Each row was made from one walk, in order. Every step used is in the known rows, and no mark comes twice. Write each row's walk.
In the rows, zero is written as 128.
Known rows
butu semap tiben fedo tano: [151 136 129 104 133 120 121 121 128 125 133 150 111 119 139 138 119 108
 151 112 139 132 125 114 115 116 120 129 152 151 126 105 132 158 136 132
 166 142  95 137 199 120 150 127 113 135 208 141 159 117 175 135 128 153
 121 108 113 117 133 140 121 112 140 103]
tiben muso zafa sabu sabo semap: [142 144 138 122 140 107 124 127 122 110 123 123 150 122 113 118 122 154
 143 128 102 149  90 128 129 127 144 153 116 159 167 133 148 135 111 127
 152 130 126 131  62 128 134 140 101 111 159 126 140 113 102 149 112 117
 142  92 145 116 140 124 103 118 113 152]
butu sabu sabo: [126 142 147 112 131  75 126 123 133 110 119 112 112 116 160 113 137 131
 139 123 130 144 133 123 136 125 155 141 117 140 136 103 125 141 109 134
 142 144 118 142 152 124 150 131 127 137 101 119 136 120  97 143 124 166
 129 114 141 117 129 141 111 122 124 120]
sabu sabo: [138 133 155 118 135 100 130 121 130 112 122 110 132 118 162 103 136 117
 143 128 133 141 124 117 130 134 145 125 130 151 139 114 128 135 125 132
 152 142 131 127 122 123 138 130 120 122  52 123 136 118 105 145 119 137
 126 116 138 120 126 133 121 129 120 118]
muso tiben fedo tano: [167 122 144 118 135 132 126 117 139 128 132 119 114 128 128 147 144 127
 163 125 143 129 125 121 115 139  80 126 151 135 122 135 129 125 135 133
 147 140 107 130 130 119 127 126 128 122 142 136 160 112 116 140 139 116
 105 116 119 120 126 134 134 122 135  76]
fedo tano: [152 130 151 124 130 140 136 118 132 119 127 111 131 123 159 131 134 114
 153 121 142 130 134 134 124 124 111 144 150 119 125 126 132 133 135 133
 160 135 113 120 110 125 122 125 123 115 115 138 146 125 125 137 143 131
 115 116 127 123 125 141 128 128 128  86]
sima lotozod: [142 124 140 136 135 164 111 118 130 116 126 122 115 133 150 118 129 115
 154 121 148 126 130 152 131 136 143 118 140 122 125 130 126 130 122 134
 161 144 124 123 115 126 127 128 109 128 110 130 138 120 136 138 126 130
 126 114 131 120 134 136 140 114 120  80]
sabu sabo semap: [141 134 137 129 139  98 129 122 132 113 124 108 137 121 153 107 131 127
 142 130 117 135 115 128 136 123 156 141 138 157 144 113 125 134 125 134
 145 138 130 125  96 126 142 119 104 106  60 130 141 112 112 150 123 140
 139 107 143 116 123 131 110 122 111 137]
lotozod sima sabu sabo: [149 126 138 131 139 122 124 125 130 120 121 113 136 136 157  91 118 129
 129 132 122 130 119 125 136 148 138 132 117 150 125 102 122 138 113 140
 140 150 105 124 120 120 146 146 103  87  56 136 131 114 111 144 116 123
 130 126 145 126 118 140 117 134 118 150]
lotozod sima sabu butu semap: [140 132 134 131 135 147 126 126 123 128 122 134 111 141 152  83 127 132
 125 122 130 130 107 120 122 129 163 138 117 138  97 106 107 158 115 140
 157 157  94 137 120 132 146 137 121  89 138 145 128 116 154 127 127 144
 126 117 136 122 135 145 121 121 113 129]
lader kave: [136 131 131 124 134 126 123 115 137 119 123 121 119 126 154 123 131 118
 144 119 140 127 125 141 123 115 129 126 132 125 133 115 141 134 112 133
 160 148 124 107 131 118 118 138 138 124 132 132 144 128  98 132 122 141
 124 112 136 117 136 132 133 139 120  80]
sima sabu kave: [133 108 150 125 128 138 135 126 133 114 123 110 130 123 157 100 120 118
 142 130 132 127 124 149 124 135 148 132 136 148 129 103 130 111 135 137
 160 149 118 118 138 121 149 134 118 112 119 146 144 109 124 139 125 150
 130 128 137 123 130 126 141 129 132 126]
sabo semap tiben: [143 125 132 125 136 133 122 122 132 114 131 130 152 108 156 122 125 125
 135 119 128 124 117 147 126 114 166 130 157 140 134 105 122 144 136 134
 139 136 113 108 103 124 137 112 102 112 153 141 152 100 142 144 116 155
 146 107 139 114 129 138 118 105 115 141]
tiben fedo tano: [150 147 138 115 132 138 125 119 127 125 131 127 120 133 141 130 135 125
 163 115 137 132 119 124 118 127  96 126 159 129 131 129 137 128 130 130
 164 140 106 122 132 121 134 127 125 123 136 137 154 125 135 138 138 126
 115 113 119 123 117 129 124 128 134  78]
sabu kave: [126 126 161 118 123 127 127 124 137 113 125 111 127 123 159 112 138 114
 140 122 139 134 130 144 118 119 150 122 139 148 138 114 133 118 140 134
 168 143 128 110 121 119 143 123 121 116 102 136 148 113 117 140 119 147
 136 128 135 120 132 129 134 121 131 121]
butu semap sabo: [148 120 146 109 137  96 119 117 134 118 121 116  97 130 145 103 110 122
 141 113 136 134 137 123 124 108 146 121 124 130 128 122 121 136 116 132
 165 146 133 144 177 125 138 130 144 134 152 130 131 125 153 145 126 165
 143 108 132 116 148 153 140 123 113  97]
lotozod sima: [140 127 145 129 136 147 113 122 135 124 127 123 131 137 162 113 137 132
 134 116 136 130 124 142 125 123 139 120 134 127 125 118 122 141 123 135
 153 145 109  95  93 118 125 125 112  91  98 136 140 117 116 143 116 137
 137 120 139 121 121 139 117 119 118 122]
semap sabo sabu: [144 128 158 113 135  93 120 120 142 117 120  92 122 131 130 112 124 148
 150 115 135 134 130 129 131 119 131 133 139 111 134 125 108 127 113 130
 147 142 146 128 129 123 138 122 134 138  77 142 140 125 111 148 134 165
 131 116 144 118 125 150 146 111 112 102]
sabu butu semap: [131 140 153 119 131 121 133 122 123 120 124 131 102 122 158  95 143 118
 138 118 142 139 110 117 120 115 168 129 128 141 111 121 115 159 126 133
 166 149 122 141 137 134 138 123 144 127 135 132 134 119 150 127 129 160
 126 108 129 116 142 138 124 119 118  99]
sabu sabo semap tiben fedo tano: [163 154 123 112 138 105 126 121 127 118 131 130 149 116 136 137 121 125
 143 129 119 132 114 116 127 129 128 142 163 159 146 104 131 147 134 132
 142 136 106 139 135 122 162 124  88 112 120 137 160 109 143 145 133 133
 134 108 129 117 116 132 106 113 128 138]
tiben semap sabo sabu zafa: [149 146 150 124 141  93 127 120 148 110 123  97 134 149 122 115 129 151
 157 115 130 130 126 124 135 121 112 137 142 104 142 130 124 151 101 138
 151 139 141 131 114 115 145 118 132 133   4 142 143 126 117 141 138 183
 130 111 146 124 130 147 146  76 116  62]
tiben semap sabo: [154 138 151 127 133  96 123 118 136 113 126 118 134 137 137 114 127 131
 146 113 145 124 133 134 123 123 132 110 144 114 146 117 130 128 119 134
 162 147 133 127 139 125 131 133 122 120 120 141 128 122 136 150 135 155
 149 116 137 125 144 146 149  99 113  67]
sima sabu sabo semap: [143 125 129 138 141 113 136 124 130 113 121 106 141 123 150  95 113 134
 143 138 109 127 109 131 137 138 154 156 134 152 132 103 124 126 120 137
 138 142 122 134 108 128 148 128 101 102  60 138 138 109 123 147 129 140
 130 111 147 120 123 133 119 132 112 145]
butu semap: [128 127 145 122 134 116 122 120 134 118 125 126 104 127 157 108 130 107
 145 113 134 133 126 128 122 110 150 131 125 148 122 113 126 144 126 133
 168 145 120 127 168 124 129 122 132 131 127 132 141 121 146 141 120 161
 128 108 129 115 142 141 125 124 121  97]
sabo sabu: [123 134 157 121 133 115 125 124 141 118 124 102 129 127 140 116 142 138
 154 117 134 132 120 130 130 119 135 142 141 125 128 119 116 134 124 133
 151 140 134 112 109 121 132 115 127 131  65 142 148 120 105 140 127 158
 113 115 141 119 120 137 128 111 120 106]
tano fedo: [126 129 139 127 137 134 126 117 125 119 127 126 119 122 157 100 141 116
 143 108 140 142 114 139 124 120 132 121 142 130 120 127 111 122 120 134
 157 148 119 105 112 130 119 133 138 112  82 124 145 120 113 147 119 169
 134 122 129 119 128 126 120 108 115 102]
semap tiben: [141 129 147 115 133 131 122 120 132 113 130 133 144 108 163 121 127 114
 139 116 144 131 121 137 124 123 151 112 145 137 132 103 126 147 135 131
 146 141 113 110 132 120 134 125 117 127 150 135 146 105 130 137 113 158
 134 113 133 118 131 138 129 111 127 123]
sabo sabu butu semap tiben: [126 148 155 106 132 100 128 127 131 118 126 129 126 111 139 106 142 131
 133 118 140 139 109 108 122 110 177 144 137 144 109 103 101 176 129 133
 151 146 120 144 154 132 152 117 130 135 138 142 147 109 151 125 126 181
 119 110 134 113 138 144 125  90 120 128]
sabu zafa: [147 128 145 119 141 144 131 118 134 114 126 112 124 130 171 114 131 119
 147 116 130 137 118 133 133 122 127 123 138 128 126 137 129 150 114 135
 150 135 120 113  94 115 130 114 139 124  36 128 144 120 107 132 121 163
 123 108 138 121 122 127 130 116 127  89]
zafa sabu butu semap: [129 159 146 119 135 131 128 120 117 122 126 121 111 127 141  98 144 136
 135 122 136 146 101 106 126 110 169 148 116 135 112 131 128 152 130 131
 173 141 110 150 108 135 144 137 136 123 171 122 128 119 150 122 117 142
 125 100 137 112 142 137 133 107 125  97]
tiben semap: [133 144 151 138 131 117 129 120 135 113 130 126 142 135 148 117 148 119
 152 113 143 125 122 135 124 125 134 122 146 126 139 110 140 136 131 136
 164 144 119 113 124 125 122 127 110 118  99 139 137 115 125 143 129 150
 132 115 133 124 136 136 133  98 122  72]
sabu sabo semap tiben muso: [154 120 145 113 137  97 122 126 133 113 125 124 160  98 151 137 117 124
 123 128 121 135 109 134 128 131 145 134 141 167 165  99 122 152 122 135
 127 135 125 131 105 127 147 121 113 107 149 132 150  96 120 145 107 119
 145 106 138 114 134 133 109 130 109 183]
muso zafa sabu: [130 148 136 123 135 143 125 121 118 110 126 134 135 128 128 106 130 142
 160 118 126 145 101 133 126 120 150 130 122 129 135 137 152 128 124 124
 169 133 118 108  91 122 121 142 104 126 161 130 135 122 107 142 118 154
 133 100 139 120 138 132 124  95 132  95]
sabo semap tiben fedo: [142 142 124 118 138 136 111 122 129 121 133 143 137 115 139 124 123 132
 150 113 128 126 103 136 121 119 149 114 163 147 139 106 124 142 130 130
 142 142 110 110 121 121 146 115  99 123 162 143 158  98 147 147 115 152
 148 102 130 114 121 127 114 104 122 135]
zafa sabu: [129 141 144 126 137 145 124 117 125 118 127 112 138 128 144 115 138 141
 147 120 134 139 116 131 130 120 140 137 129 125 134 129 136 122 134 130
 162 134 116 117  90 124 134 131 117 121 149 125 136 117 120 138 111 130
 128 108 143 116 127 131 137 111 128  99]
muso tiben fedo: [148 116 142 119 137 133 115 119 138 127 130 127 108 130 135 130 146 133
 161 122 143 132 113 125 117 136 110 105 139 149 123 130 124 128 126 133
 142 145 120 125 134 118 132 123 135 132 126 130 153 106 110 144 120 131
 121 116 125 118 129 127 129 118 128  97]
tiben muso: [142 112 162 115 132 137 122 124 133 119 125 120 132 116 160 134 135 124
 146 115 141 134 113 142 124 126 116 120 137 132 149 119 131 133 118 133
 148 140 126 118 101 127 119 124 147 118 156 132 143 113 108 138 116 121
 127 113 131 119 133 129 124 145 117 122]
sabo semap: [139 130 139 135 136 132 127 121 133 118 128 115 134 129 153 113 133 132
 146 118 125 127 114 146 127 118 152 137 148 132 134 121 122 130 134 133
 152 138 125 110  86 127 126 109 114 109 102 140 145 112 128 145 126 150
 140 104 140 115 126 134 118 118 111 118]

Which walk is each row?
[147 128 143 106 144  86 120 120 147 118 119  93  98 144 132 109 112 139
 148 114 121 139 129 114 135 108 131 146 124 123 124 136 112 155  98 135
 154 138 141 147 158 115 151 114 154 147  37 134 145 130 137 135 132 192
 127 105 140 116 134 150 136 101 117  88]
butu semap sabo sabu zafa
[128 148 163 116 130 116 135 125 132 118 124 101 127 125 142 104 156 148
 148 120 141 138  99 118 128 126 157 143 143 123 114 125 101 147 122 131
 149 145 132 124  84 133 138 116 138 124  65 143 143 117 106 128 135 162
 113 115 142 119 121 133 127 105 115 106]
sabo sabu butu
[134 141 126 115 135  77 121 125 133 106 125 121 134 103 155 123 125 131
 126 127 119 138 121 130 138 119 177 151 132 151 144  90 120 156 118 137
 126 137 112 139 141 124 164 119 102 128 138 128 150 104 122 145 123 178
 143 105 144 112 130 145 104 102 117 159]
butu sabu sabo semap tiben
[148 142 165 107 133  95 128 122 132 118 119  95 122 129 130  99 138 159
 144 121 142 138 114 116 127 126 149 133 143 106 124 131  94 140 112 129
 147 147 145 144  91 134 147 126 146 128  84 143 133 123 119 132 143 165
 128 115 144 119 127 144 146 106 106 103]
semap sabo sabu butu
[132 149 113 104 136  78 111 125 130 114 127 136 122 115 137 128 126 145
 139 121 116 139 113 121 132 120 162 138 139 158 148  91 121 155 111 133
 133 144 110 141 167 121 172 121  99 133 155 130 153 103 130 148 118 168
 145 102 137 111 121 136  99 105 124 153]
butu sabu sabo semap tiben fedo
[144 149 128 126 142 114 122 119 126 110 129 114 166 106 140 116 122 140
 124 132 111 139 108 121 137 122 170 155 130 155 148 108 135 142 139 132
 141 130 112 136  89 124 162 130  86 112 137 124 145  99 126 143 102 136
 149 101 151 112 127 135 118  97 122 159]
zafa sabu sabo semap tiben
[122 148 159 115 131  96 133 125 133 122 121 113 105 130 137  98 152 137
 146 118 136 141 107 111 124 111 163 152 130 137 105 120 100 163 123 133
 163 147 132 146 136 135 142 118 142 132  94 141 142 121 133 126 135 171
 112 110 136 115 132 142 125 103 116 103]
sabo sabu butu semap
[159 126 136 120 138 122 122 122 126 127 119 122 105 140 140  79 106 145
 119 124 131 129 116 118 127 129 160 128 113 126 103 114 103 155 103 137
 151 159 107 154 141 132 156 147 135  94 152 144 121 122 163 132 132 148
 143 116 141 121 139 157 136 121 106 126]
lotozod sima sabu butu semap sabo
[137 151 150 121 139 107 124 117 125 114 123 100 141 122 144 104 137 138
 140 130 124 147 115 112 137 129 145 145 119 145 140 125 142 130 129 130
 157 136 120 133  98 123 146 143 108 125 107 116 132 118 103 141 108 120
 129 111 147 117 126 132 127 117 128 123]
zafa sabu sabo
[131 133 167  99 129 101 123 131 132 122 124 131 127 110 135 131 137 134
 132 116 140 141 100 114 121 116 153 148 134 145 130 103 102 181 115 134
 145 144 122 150 138 133 149 119 149 130 184 140 149 105 147 121 119 152
 114 110 131 113 144 140 123 110 114 152]
sabo sabu butu semap tiben muso
[140 116 133 137 137 159 120 123 131 124 124 122 133 140 159 100 118 133
 135 121 128 124 118 143 131 137 136 128 127 127 118 107 121 134 116 139
 146 150  98 104 102 121 134 137 110  86 113 146 134 115 122 140 120 132
 132 123 142 125 120 140 126 124 116 131]
lotozod sima sabu
[170 118 152 133 136  94 122 116 146 115 127 111 130 133 123 128 134 136
 145 125 147 123 139 129 120 131 117 110 136 121 134 123 123 126 126 138
 143 146 130 137 139 123 129 131 124 122 123 137 133 111 119 153 136 142
 141 119 135 122 151 150 154  91 114  67]
muso tiben semap sabo
[147 134 137 117 140 111 116 124 128 113 127 117 169 102 131 141 117 144
 119 132 114 141 102 125 133 127 146 156 131 161 167 108 135 146 128 133
 135 128 114 138  74 128 157 132 104 107 191 123 148  95 119 142  95 108
 148 101 146 110 133 132 116 117 118 184]
zafa sabu sabo semap tiben muso
[128 165 137 113 133 131 133 123 110 114 124 144 112 129 124  89 140 142
 150 119 130 153  92 111 121 110 174 139 109 140 112 139 136 157 122 124
 182 143 110 140 113 135 132 144 124 129 188 131 128 122 137 128 123 165
 129  92 136 116 153 135 118  89 126  94]
muso zafa sabu butu semap
[157 122 157 133 136  75 121 119 158 116 125  98 131 141 102 130 144 153
 151 125 141 124 138 124 127 129 113 132 134 115 134 125 110 128 121 139
 140 144 143 136 134 120 135 124 124 132  77 146 145 114 109 153 140 157
 127 122 143 121 145 153 154  79 110  74]
muso tiben semap sabo sabu
[146 136 129 118 138 146 115 126 120 110 131 147 163 105 115 139 115 153
 139 120 113 141  92 149 124 117 154 142 133 145 161 123 143 149 122 125
 144 128 109 110  66 125 128 133  98 117 252 139 148  99 124 143 104 133
 147  89 140 114 146 130 111  96 118 154]
sabo semap tiben muso zafa sabu
[139 126 136 109 134  82 115 129 134 108 124 123 137 100 145 144 120 136
 121 123 119 140 118 136 134 121 160 153 130 154 163  89 119 160 109 137
 119 136 114 147 127 128 159 120 118 123 196 128 152  99 118 143 116 148
 144 102 139 111 137 143 100 121 111 181]
butu sabu sabo semap tiben muso
[147 120 134 127 143 158 140 120 132 115 124 111 127 132 169 103 113 126
 150 124 124 129 111 139 138 137 125 135 135 124 117 124 129 142 106 139
 141 140 109 121 106 118 136 127 136 120  56 137 140 117 119 130 126 157
 114 113 140 126 124 128 137 120 126  96]
sima sabu zafa
[150 152 151 103 130 149 128 126 108 109 128 153 157 102 126 125 133 151
 135 121 138 150  81 124 118 130 154 121 128 133 146 125 134 164 118 124
 148 136 108 127  65 133 134 147 120 121 252 130 138 104 114 125 110 135
 134  99 134 119 151 126 119  98 123 137]
semap tiben muso zafa sabu butu
[145 142 145 101 136 107 121 126 116 106 125 143 160 104 124 126 118 139
 139 126 121 153  94 119 128 134 143 127 116 162 163 114 147 153 114 125
 146 133 114 128 106 124 140 155 105 127 208 122 137 106 100 140 100 125
 139  99 140 118 147 129 112 111 128 160]
semap tiben muso zafa sabu sabo
[126 143 130 125 134  78 123 124 135 110 121 108 118 121 150 112 132 141
 133 126 114 140 127 129 138 116 170 159 125 146 141 108 120 138 113 137
 138 140 121 142 125 126 151 119 116 123 100 126 142 117 113 149 129 163
 139 104 144 113 128 144 104 115 113 135]
butu sabu sabo semap
[153 135 153 107 133 100 125 119 124 122 120 120  98 127 144  93 126 131
 133 117 144 140 119 113 120 112 163 119 126 125 116 129 106 150 115 131
 165 151 131 159 151 135 145 134 155 125 155 132 125 124 159 132 135 163
 142 107 133 116 149 150 137 118 112  96]
sabu butu semap sabo
[148 147 122 112 139  96 117 123 128 116 129 137 142 117 139 117 124 131
 141 124 118 134 104 120 126 129 153 118 152 169 149 100 126 147 129 132
 138 143 119 126 136 124 162 122  97 118 114 132 154  98 137 148 111 146
 147 106 134 115 118 125 104 111 122 153]
sabu sabo semap tiben fedo
[140 134 148 125 132 149 143 123 119 120 122 116 131 122 162  89 131 135
 141 130 139 129  98 130 127 140 155 129 140 123 107 115 112 139 121 134
 146 151 112 133  98 138 137 137 136 114 115 143 130 111 133 125 136 149
 115 118 138 124 130 129 137 128 119 106]
sima sabu butu
[156 142 135 105 132 140 124 120 127 121 135 142 137 117 144 142 127 117
 156 116 144 129 124 125 118 128 107 120 166 133 135 111 135 143 135 129
 152 139  98 124 153 120 141 130 109 124 179 140 158 112 144 134 129 140
 121 114 118 121 120 133 127 115 138 102]
semap tiben fedo tano
[144 157 117 120 142 109 126 123 117 102 128 140 163 111 118 110 114 147
 135 131 106 146 100 123 133 123 179 142 128 160 147 116 142 145 129 125
 146 130 112 125  92 123 147 141  69 117 151 131 142 104 119 148 109 152
 151  94 149 115 139 133 107  84 123 157]
muso zafa sabu sabo semap tiben
[135 147 133 134 142 108 125 120 128 114 125 101 149 126 135 108 131 149
 134 133 111 141 110 120 141 123 161 163 125 152 146 125 136 126 132 131
 150 131 123 133  70 126 152 128 100 106 101 120 138 112 113 145 112 120
 140 101 151 112 124 130 119 109 119 134]
zafa sabu sabo semap
[134 134 138 112 138 122 125 122 137 112 125 112 102 129 168 122 133 132
 147 113 130 140 123 135 137 114 138 140 130 117 128 127 126 155 100 138
 145 135 112 126 123 116 140 114 150 141  83 124 146 124 101 131 127 191
 123 106 138 119 127 138 121 106 128  84]
butu sabu zafa
[147 155 134 103 137 110 128 119 112 112 120 131 105 131 112  84 118 157
 141 117 130 151 105 106 120 111 171 128 108 127 119 145 129 150 110 123
 175 145 123 155 124 134 139 151 128 133 206 128 119 127 151 133 129 171
 144  90 138 116 158 147 137  91 116  90]
muso zafa sabu butu semap sabo
[147 112 159 106 130 135 120 125 132 117 129 133 148 101 158 144 125 117
 137 115 146 133 116 142 121 127 127 113 145 141 152 106 130 152 123 133
 139 138 118 114 119 123 132 125 137 122 206 134 148 101 119 135 107 133
 133 113 128 118 136 134 125 130 120 149]
semap tiben muso
[126 137 156 119 129 139 123 122 130 114 126 102 134 123 140 114 141 131
 134 127 132 140 121 136 123 117 152 140 127 144 141 124 142 111 144 131
 174 136 119 116  99 120 151 135 112 117 145 127 145 110 114 138 110 134
 141 121 143 116 133 127 136 107 138 117]
zafa sabu kave
